Each row was made from one small tree. The marks that hang from a mark follow it in brackets, in alphabetical order. Every link used is in the known rows. Write each row's tree.
Known rows:
nagu[pemo[sivit[tepan[zavu[keko]]]]]: -1.1	8.0	1.1	15.1	-4.6	-15.3	-0.2	1.6	-7.1	-2.5	9.3	-7.6	7.6	-9.4	0.2	1.7	16.4	0.9	-9.3	4.2	4.1	8.1	-6.6	3.4	5.7
nagu[pemo[sivit[tepan]]]: -11.6	10.5	-0.4	1.3	3.5	12.6	4.3	1.3	-1.6	1.1	4.0	-7.1	4.3	4.5	2.2	-4.3	18.2	-4.4	-7.0	-0.6	7.6	-4.9	-2.9	-3.3	-1.7
sivit[tepan[zavu]]: -7.2	-4.2	-9.3	-12.0	0.0	5.8	-3.2	-1.0	-3.4	-8.3	2.7	-6.9	-2.9	-11.7	-4.2	-15.4	11.1	-7.0	-9.4	-1.5	-5.8	-6.2	-6.5	-10.2	4.0
tepan[zavu]: 8.1	-7.6	-0.7	-15.8	-3.8	7.6	-2.9	-5.6	-1.2	-17.2	1.0	0.3	-2.2	-14.8	-1.9	-15.2	0.4	-3.5	-6.3	-4.0	-8.0	-6.5	-6.4	-3.0	0.2
zavu[keko[paruv] pemo[nagu sivit]]: 2.8	-10.7	6.5	4.5	-12.4	-21.0	6.5	-4.1	1.7	28.6	-3.3	2.3	3.5	-1.5	3.6	18.2	-13.9	5.0	6.6	-0.4	-0.4	15.0	4.8	23.1	12.6
fabu[pemo[nagu]]: -10.8	-1.8	-19.7	-10.8	7.8	6.3	1.2	-3.9	1.8	-25.6	-4.2	3.4	-6.1	-1.2	2.2	-2.8	12.5	-5.2	8.2	-7.7	-15.4	-0.4	-0.7	-1.3	-0.6
bido[kudi]: 3.7	-8.5	-5.8	-18.8	10.7	21.7	8.1	-0.6	1.1	-22.7	-4.1	-1.8	1.8	0.5	3.8	-7.8	5.4	-3.8	-5.4	-1.2	-9.0	2.0	5.2	-7.7	-14.0
samo[keko]: -0.5	0.2	-20.7	-10.9	8.1	22.4	6.2	-5.2	1.7	-9.3	-3.6	3.7	1.1	-1.6	2.9	-21.6	-7.0	-4.1	-1.9	-7.1	2.7	-12.2	5.3	-8.5	-8.1
kudi[bido[fabu[pemo[sivit[tepan]]]]]: -17.5	-6.2	12.2	-2.1	21.7	-0.8	-3.8	5.9	0.7	-21.8	-2.4	-4.1	-5.6	8.1	0.5	-10.4	17.9	-1.4	11.2	4.6	5.3	3.8	4.2	-19.5	-0.7
keko[paruv zavu[pemo[nagu sivit]]]: -5.7	-7.1	-0.6	-11.7	-24.5	-23.3	5.9	-6.3	4.7	60.1	-4.7	1.2	-1.9	7.5	-1.2	13.8	-25.3	8.1	1.9	-2.6	-3.8	5.8	0.0	13.9	11.5
tepan[zavu[keko[paruv] pemo[sivit]]]: 19.1	-15.7	22.1	4.1	-16.3	-24.0	0.4	-0.3	-1.2	12.2	0.1	1.9	3.3	-11.3	1.6	6.9	-16.3	10.0	0.3	2.6	3.1	5.8	-0.6	21.9	14.2
tepan[zavu[pemo[nagu]]]: 8.2	-12.0	-9.6	-14.6	-18.8	-2.3	-7.0	-8.4	0.2	21.2	-0.1	-3.7	-3.2	-12.5	-2.9	-4.9	-4.6	-6.9	-6.9	-1.8	-9.1	8.3	-3.2	6.2	5.3
keko[nagu[pemo] zavu]: 8.6	21.8	-10.2	9.5	-5.7	3.2	-3.6	-0.1	0.9	7.1	4.5	3.5	2.0	7.7	-1.6	-6.1	-4.2	0.5	-7.4	1.4	3.6	-10.2	-4.4	-4.2	-9.7
zavu[keko[nagu]]: 9.0	9.0	6.0	12.8	10.1	10.8	-5.0	1.8	-2.0	-28.5	2.5	9.5	4.5	-1.5	0.1	1.0	0.6	-0.6	2.4	0.3	1.6	-4.7	-3.1	1.6	-6.7
bido[fabu kudi]: 3.1	-14.7	-1.4	-15.1	11.8	16.3	1.3	-1.4	2.7	-24.8	-5.9	-3.5	0.5	11.0	2.9	-9.1	-1.1	-2.8	-4.7	1.4	-2.7	12.9	8.1	-14.9	-19.7
samo[keko[nagu paruv]]: 8.9	5.4	-9.7	-3.7	9.3	12.1	11.6	-1.1	4.9	-3.2	-5.0	4.6	0.1	-6.7	1.7	-15.4	-16.7	3.0	4.3	-1.9	6.6	-22.4	12.3	-3.7	-6.4
keko[nagu paruv zavu[pemo]]: 15.5	1.2	2.6	2.9	-13.1	-6.3	-5.6	2.1	4.6	29.8	-2.1	5.9	-2.0	8.6	-2.0	-1.3	-27.2	4.9	-1.5	2.6	4.0	-9.6	0.2	6.6	3.3
kudi[bido[fabu[pemo[nagu sivit]]]]: -13.0	-9.4	4.9	-10.3	13.3	-9.5	0.4	-4.7	3.4	-8.3	-5.4	1.0	-7.3	1.8	1.0	-0.4	11.6	0.5	16.6	1.0	-5.0	12.9	7.4	-11.5	-1.9
nagu[pemo[sivit[tepan[zavu]]]]: -5.4	6.0	3.6	-1.6	-5.0	-0.3	1.4	0.0	-4.1	1.5	6.2	-10.2	2.0	-8.9	-2.1	-5.5	17.9	-2.5	-10.6	0.8	3.0	-4.7	-6.0	-3.4	3.4
keko[nagu paruv]: 9.4	1.6	6.5	-3.8	6.4	11.8	4.2	-0.2	4.0	-11.1	-3.2	5.0	-1.1	-5.4	-0.3	-5.8	-11.1	2.1	4.4	0.0	-0.4	-17.3	1.7	3.2	-2.6
bido[fabu[pemo[nagu sivit]] kudi]: -14.8	-14.4	2.5	-16.0	12.0	7.0	6.8	-1.1	3.1	-24.1	-8.8	-2.0	-6.6	13.5	2.4	16.2	11.4	3.2	9.1	-2.1	-9.4	18.3	12.6	-12.9	-17.6
fabu[pemo[sivit[tepan]]]: -19.8	1.4	4.1	-6.8	13.5	17.4	1.6	6.9	-1.3	-26.6	-1.7	-0.5	-5.1	9.2	0.5	0.6	20.3	-0.2	7.4	-5.6	-1.9	-10.4	-4.1	-8.1	1.6
fabu[pemo[sivit]]: -6.2	-1.5	12.1	-10.0	9.3	17.2	2.4	2.5	0.8	-39.9	-3.7	6.9	-4.9	6.4	2.0	1.2	10.9	4.3	11.3	-8.7	-3.5	-10.8	-2.4	-1.1	-3.2
kudi[bido[fabu[pemo]]]: 2.5	-10.3	-0.5	-4.4	20.8	0.6	-6.8	0.3	3.1	-34.0	-5.0	2.9	-4.9	2.2	3.1	-23.2	9.3	-3.3	10.9	3.7	-0.4	2.6	6.0	-13.9	-5.0

Write each row's tree:
-13.4	-3.2	9.6	-13.7	-1.4	6.1	0.3	0.5	-3.6	-0.4	2.7	-6.4	-2.5	-8.8	-4.2	-1.8	11.3	-1.2	-5.6	-2.8	-1.8	-6.0	-7.0	-8.6	5.3
pemo[sivit[tepan[zavu]]]
5.1	-5.4	-12.8	8.7	-8.2	-5.2	-4.9	-5.6	-0.8	10.8	0.0	2.9	4.2	0.6	2.6	5.8	-3.4	-5.2	-1.4	-1.0	-3.4	19.1	-0.3	13.3	5.1
zavu[keko pemo[nagu]]
1.4	15.6	13.2	6.5	-0.8	6.3	-2.1	4.2	-3.6	-0.3	8.7	-8.6	0.9	-9.0	-5.0	1.5	14.4	-1.6	-8.6	4.4	7.5	-9.9	-5.8	-8.4	-4.2
keko[nagu[pemo[sivit[tepan[zavu]]]]]
-23.1	-3.7	-6.3	-13.7	0.3	-5.4	2.1	0.2	-2.5	-7.9	-0.1	-6.3	-9.1	-8.2	-4.7	9.2	21.0	-1.9	5.0	-5.1	-14.0	-0.9	-5.8	-8.1	7.1
fabu[pemo[nagu sivit[tepan[zavu]]]]
-4.0	-1.9	12.9	12.7	0.5	2.8	-5.8	5.8	-3.8	7.4	2.2	-0.9	5.3	10.7	1.5	6.9	4.5	-1.5	-3.0	0.7	9.0	8.5	-4.4	5.2	7.2
zavu[keko pemo[sivit[tepan]]]
-13.8	-2.7	0.3	9.2	-5.7	-6.8	-1.9	-0.1	-3.4	27.8	1.8	-3.6	3.8	5.5	-0.2	18.9	6.3	-3.7	-1.2	-0.2	2.6	18.4	-2.2	7.0	8.6
zavu[keko pemo[nagu sivit[tepan]]]
5.2	17.0	9.5	6.6	-10.3	-12.4	8.0	1.1	3.2	23.7	1.6	3.7	2.1	4.8	-1.1	4.8	-15.6	11.7	-0.5	2.3	7.0	-13.8	-0.3	6.1	-1.5
keko[nagu[pemo[sivit]] paruv zavu]
-29.7	1.0	-8.9	-10.2	9.9	5.7	6.2	1.5	-0.4	-11.0	-1.8	-4.0	-6.9	5.0	-0.2	12.1	24.7	-2.8	8.5	-7.0	-8.2	-0.3	-2.8	-5.9	3.8
fabu[pemo[nagu sivit[tepan]]]
-22.8	-4.7	-3.9	-17.2	-6.2	-4.8	4.5	-5.4	-3.0	17.2	1.9	-9.1	-3.9	-14.3	-5.6	8.7	12.0	-4.1	-4.3	-4.4	-9.4	3.0	-5.9	-6.9	6.7
pemo[nagu sivit[tepan[zavu]]]
-12.5	-8.7	-13.9	-6.6	9.1	2.7	-5.2	-5.5	3.2	-25.6	-5.9	2.8	-8.3	8.3	1.5	-3.6	6.2	-1.1	8.6	-4.9	-6.4	9.1	2.4	-8.7	-7.1
bido[fabu[pemo[nagu]]]
13.9	13.9	15.4	23.6	2.4	-10.5	8.7	2.8	0.1	-8.1	3.3	4.0	8.4	-2.2	3.4	10.1	-3.0	9.4	4.9	5.1	9.9	-3.5	3.4	16.6	-1.6
zavu[keko[nagu[pemo[sivit]] paruv]]
-30.0	1.2	-3.5	-14.6	2.5	8.3	7.7	-3.5	-0.6	12.9	-0.7	-4.7	-2.7	-0.4	-2.0	10.9	13.7	-5.7	0.4	-6.0	-4.1	1.1	-2.4	-6.3	2.6
pemo[nagu sivit[tepan]]
4.6	-9.2	-2.9	-7.1	-8.4	6.5	-10.9	1.6	-2.4	9.8	2.6	-8.2	-2.2	-5.8	-2.7	-15.1	3.2	-8.0	-12.3	1.8	0.5	-1.2	-6.4	-3.1	7.3
sivit[tepan[zavu[pemo]]]
-18.3	-10.8	8.7	-8.7	21.4	15.3	2.8	8.8	0.2	-34.0	-5.8	-7.2	-4.9	20.0	2.1	4.7	19.1	1.5	4.1	1.4	0.4	9.3	8.3	-21.4	-15.4
bido[fabu[pemo[sivit[tepan]]] kudi]
19.1	-2.2	7.2	10.4	-2.7	-17.2	-0.7	0.2	-1.4	-14.3	2.3	4.0	2.8	-20.5	-1.7	-1.3	-11.6	6.3	1.5	4.5	-4.5	-4.8	-1.7	9.9	5.3
tepan[zavu[keko[nagu paruv]]]
13.3	19.2	-18.7	10.8	8.1	22.7	3.5	-0.7	1.5	-7.5	1.4	1.8	4.3	-0.9	2.2	-18.1	-3.0	-4.9	-4.3	-0.1	12.7	-15.8	7.5	-7.0	-16.9
samo[keko[nagu[pemo]]]
-2.6	22.3	10.7	26.2	9.0	5.1	-0.6	7.3	-4.7	-10.1	8.3	-1.4	8.6	4.7	0.9	10.1	16.9	0.3	-2.4	4.9	12.6	0.2	-1.3	1.2	-4.3
zavu[keko[nagu[pemo[sivit[tepan]]]]]
5.0	9.6	-19.5	-1.8	-0.2	-3.9	9.3	0.3	4.5	21.4	-4.6	6.0	-1.0	3.5	-1.7	-10.0	-30.3	6.7	1.2	-0.7	3.4	-19.6	7.3	-8.1	-4.5
samo[keko[nagu paruv zavu]]
1.4	7.3	22.4	19.5	2.7	11.7	-9.0	10.5	-3.7	3.3	4.3	1.2	4.1	10.6	-2.6	15.2	4.0	-1.5	-0.3	4.2	13.5	2.6	-0.7	1.3	1.1
zavu[keko[nagu] pemo[sivit[tepan]]]
16.8	18.9	-1.5	25.5	5.7	5.1	-3.7	1.0	-2.3	-23.9	6.2	4.5	9.1	-1.3	2.7	-2.3	7.2	-1.5	-3.3	4.5	6.6	0.2	-1.7	7.2	-8.0
zavu[keko[nagu[pemo]]]
7.6	7.7	22.1	1.7	-13.6	10.9	-8.6	3.6	1.5	29.0	1.1	7.2	-3.0	16.7	-5.0	12.2	-18.4	5.3	-1.1	-1.3	8.2	-8.4	-4.8	-1.8	-3.0
keko[nagu zavu[pemo[sivit]]]
-16.4	-2.1	0.3	-14.0	4.5	7.9	5.3	-2.8	1.5	-20.8	-4.2	4.9	-6.6	1.4	0.9	11.8	11.8	0.8	12.2	-9.2	-11.3	-1.0	-1.2	0.4	-0.4
fabu[pemo[nagu sivit]]
11.4	20.1	-25.8	9.7	-4.0	-11.1	9.8	-0.5	4.3	26.6	-0.4	3.0	4.3	3.1	1.7	-14.1	-24.6	6.0	-3.4	2.9	9.5	-16.8	6.7	-2.5	-7.3
samo[keko[nagu[pemo] paruv zavu]]
1.8	15.3	-18.5	-2.6	0.6	11.7	1.2	0.1	1.7	13.1	-1.4	7.5	-0.7	7.9	-2.9	-9.7	-18.9	2.2	-2.4	-4.1	2.9	-17.7	3.0	-16.7	-11.4
samo[keko[nagu zavu]]
-18.1	-3.9	0.3	-8.9	-5.4	7.7	-0.7	-1.9	0.0	30.4	-0.1	-6.2	-2.1	6.3	-2.0	11.0	6.6	-7.1	-2.2	-3.0	2.3	8.0	-1.5	-0.1	5.8
zavu[pemo[nagu sivit[tepan]]]
-9.4	-14.9	-17.2	-14.5	13.9	5.9	3.2	-2.2	3.5	-30.5	-8.5	-3.3	-5.8	11.1	3.8	1.2	11.9	-2.5	4.8	-0.3	-13.2	19.9	11.4	-14.1	-17.2
bido[fabu[pemo[nagu]] kudi]
30.2	-7.1	13.0	15.9	-10.6	-16.2	-7.6	2.3	-0.6	1.9	2.4	2.9	2.1	-13.4	-1.7	0.2	-17.5	5.4	-0.8	7.3	2.6	-0.1	1.0	16.8	8.4
tepan[zavu[keko[nagu paruv] pemo]]
-18.8	-1.8	-4.2	-1.4	-6.0	-21.0	3.3	-3.4	-6.2	13.0	4.3	-5.5	1.5	-15.5	-3.9	16.4	12.9	-0.4	-3.1	-0.9	-8.4	13.9	-6.9	-0.5	10.5
pemo[nagu sivit[tepan[zavu[keko]]]]
-5.1	-10.3	-16.8	-9.1	-12.4	-4.3	-6.9	-3.7	-2.0	29.8	2.3	-11.2	-3.4	-8.8	-4.5	-2.7	4.8	-11.0	-11.0	0.7	-6.7	8.6	-4.6	-0.7	9.4
sivit[tepan[zavu[pemo[nagu]]]]
10.6	-4.6	21.1	9.3	-5.6	5.1	-4.9	2.2	-1.6	-0.2	0.2	6.3	5.5	8.0	2.6	8.2	-4.8	3.7	1.3	-1.8	6.7	8.4	-2.6	14.0	3.5
zavu[keko pemo[sivit]]
24.0	-1.3	11.0	19.4	-1.7	-4.3	-5.2	4.5	1.8	0.6	-0.5	6.3	4.4	-1.0	2.4	2.1	-17.8	4.0	3.7	5.7	6.9	-0.6	3.3	17.1	3.8
zavu[keko[nagu paruv] pemo]
-7.7	-10.7	-13.5	-9.6	15.0	-8.9	-3.8	-5.7	3.5	-16.7	-4.7	0.3	-6.5	-2.4	2.1	-12.5	10.6	-6.7	12.3	3.5	-8.3	13.0	7.1	-12.2	-3.5
kudi[bido[fabu[pemo[nagu]]]]
22.8	-11.5	3.0	7.9	-11.3	-7.3	-12.2	-1.3	-3.7	-2.4	2.9	2.0	3.7	-8.0	0.0	-6.8	-5.6	-0.7	-6.9	1.8	-1.5	9.8	-7.0	10.8	6.4
tepan[zavu[keko pemo]]
10.5	-7.4	-7.7	-5.6	-16.2	-13.3	-1.7	-2.0	4.5	32.9	-3.9	3.3	-0.3	9.5	2.0	-9.3	-26.3	4.1	-4.0	-0.1	-0.5	-2.3	-0.8	10.3	9.0
keko[paruv zavu[pemo]]
18.5	-0.6	31.5	15.7	-3.2	-5.0	-0.4	5.5	1.4	5.1	-0.8	7.0	3.9	3.0	1.6	14.8	-17.2	9.2	7.2	3.4	11.1	-0.9	4.0	18.3	4.2
zavu[keko[nagu paruv] pemo[sivit]]
20.1	13.0	-3.0	24.7	3.5	-11.7	4.1	0.8	0.4	-15.5	3.0	4.2	9.4	-6.8	4.9	-3.4	-3.9	3.8	1.0	6.6	6.7	-3.7	3.0	15.8	-0.7
zavu[keko[nagu[pemo] paruv]]
-6.6	10.2	15.7	3.4	-8.8	9.5	-9.4	9.4	-0.4	33.7	3.0	-0.1	-2.9	18.7	-5.6	12.5	-10.5	0.9	-4.8	0.9	10.3	-7.7	-5.1	-10.8	0.2
keko[nagu zavu[pemo[sivit[tepan]]]]
25.8	8.2	-0.9	20.5	-4.7	-23.0	1.8	-0.5	-1.6	-12.3	5.7	-0.6	6.9	-19.2	0.8	-6.4	-5.0	6.4	-3.3	8.4	0.4	-1.9	0.3	14.2	3.0
tepan[zavu[keko[nagu[pemo] paruv]]]
-0.3	-7.9	-19.8	-10.6	-21.1	-23.0	2.0	-7.6	5.0	51.4	-4.7	0.3	-1.7	4.1	0.9	0.4	-25.3	2.1	-1.9	-1.2	-7.3	5.0	0.0	12.2	10.9
keko[paruv zavu[pemo[nagu]]]
-2.4	-2.3	-9.6	6.1	1.1	-10.9	-4.6	0.8	-6.5	-13.5	5.7	-3.9	3.7	-13.4	-1.4	-7.4	10.3	-3.8	-8.7	1.7	-5.1	4.8	-6.9	-2.2	8.2
sivit[tepan[zavu[keko]]]
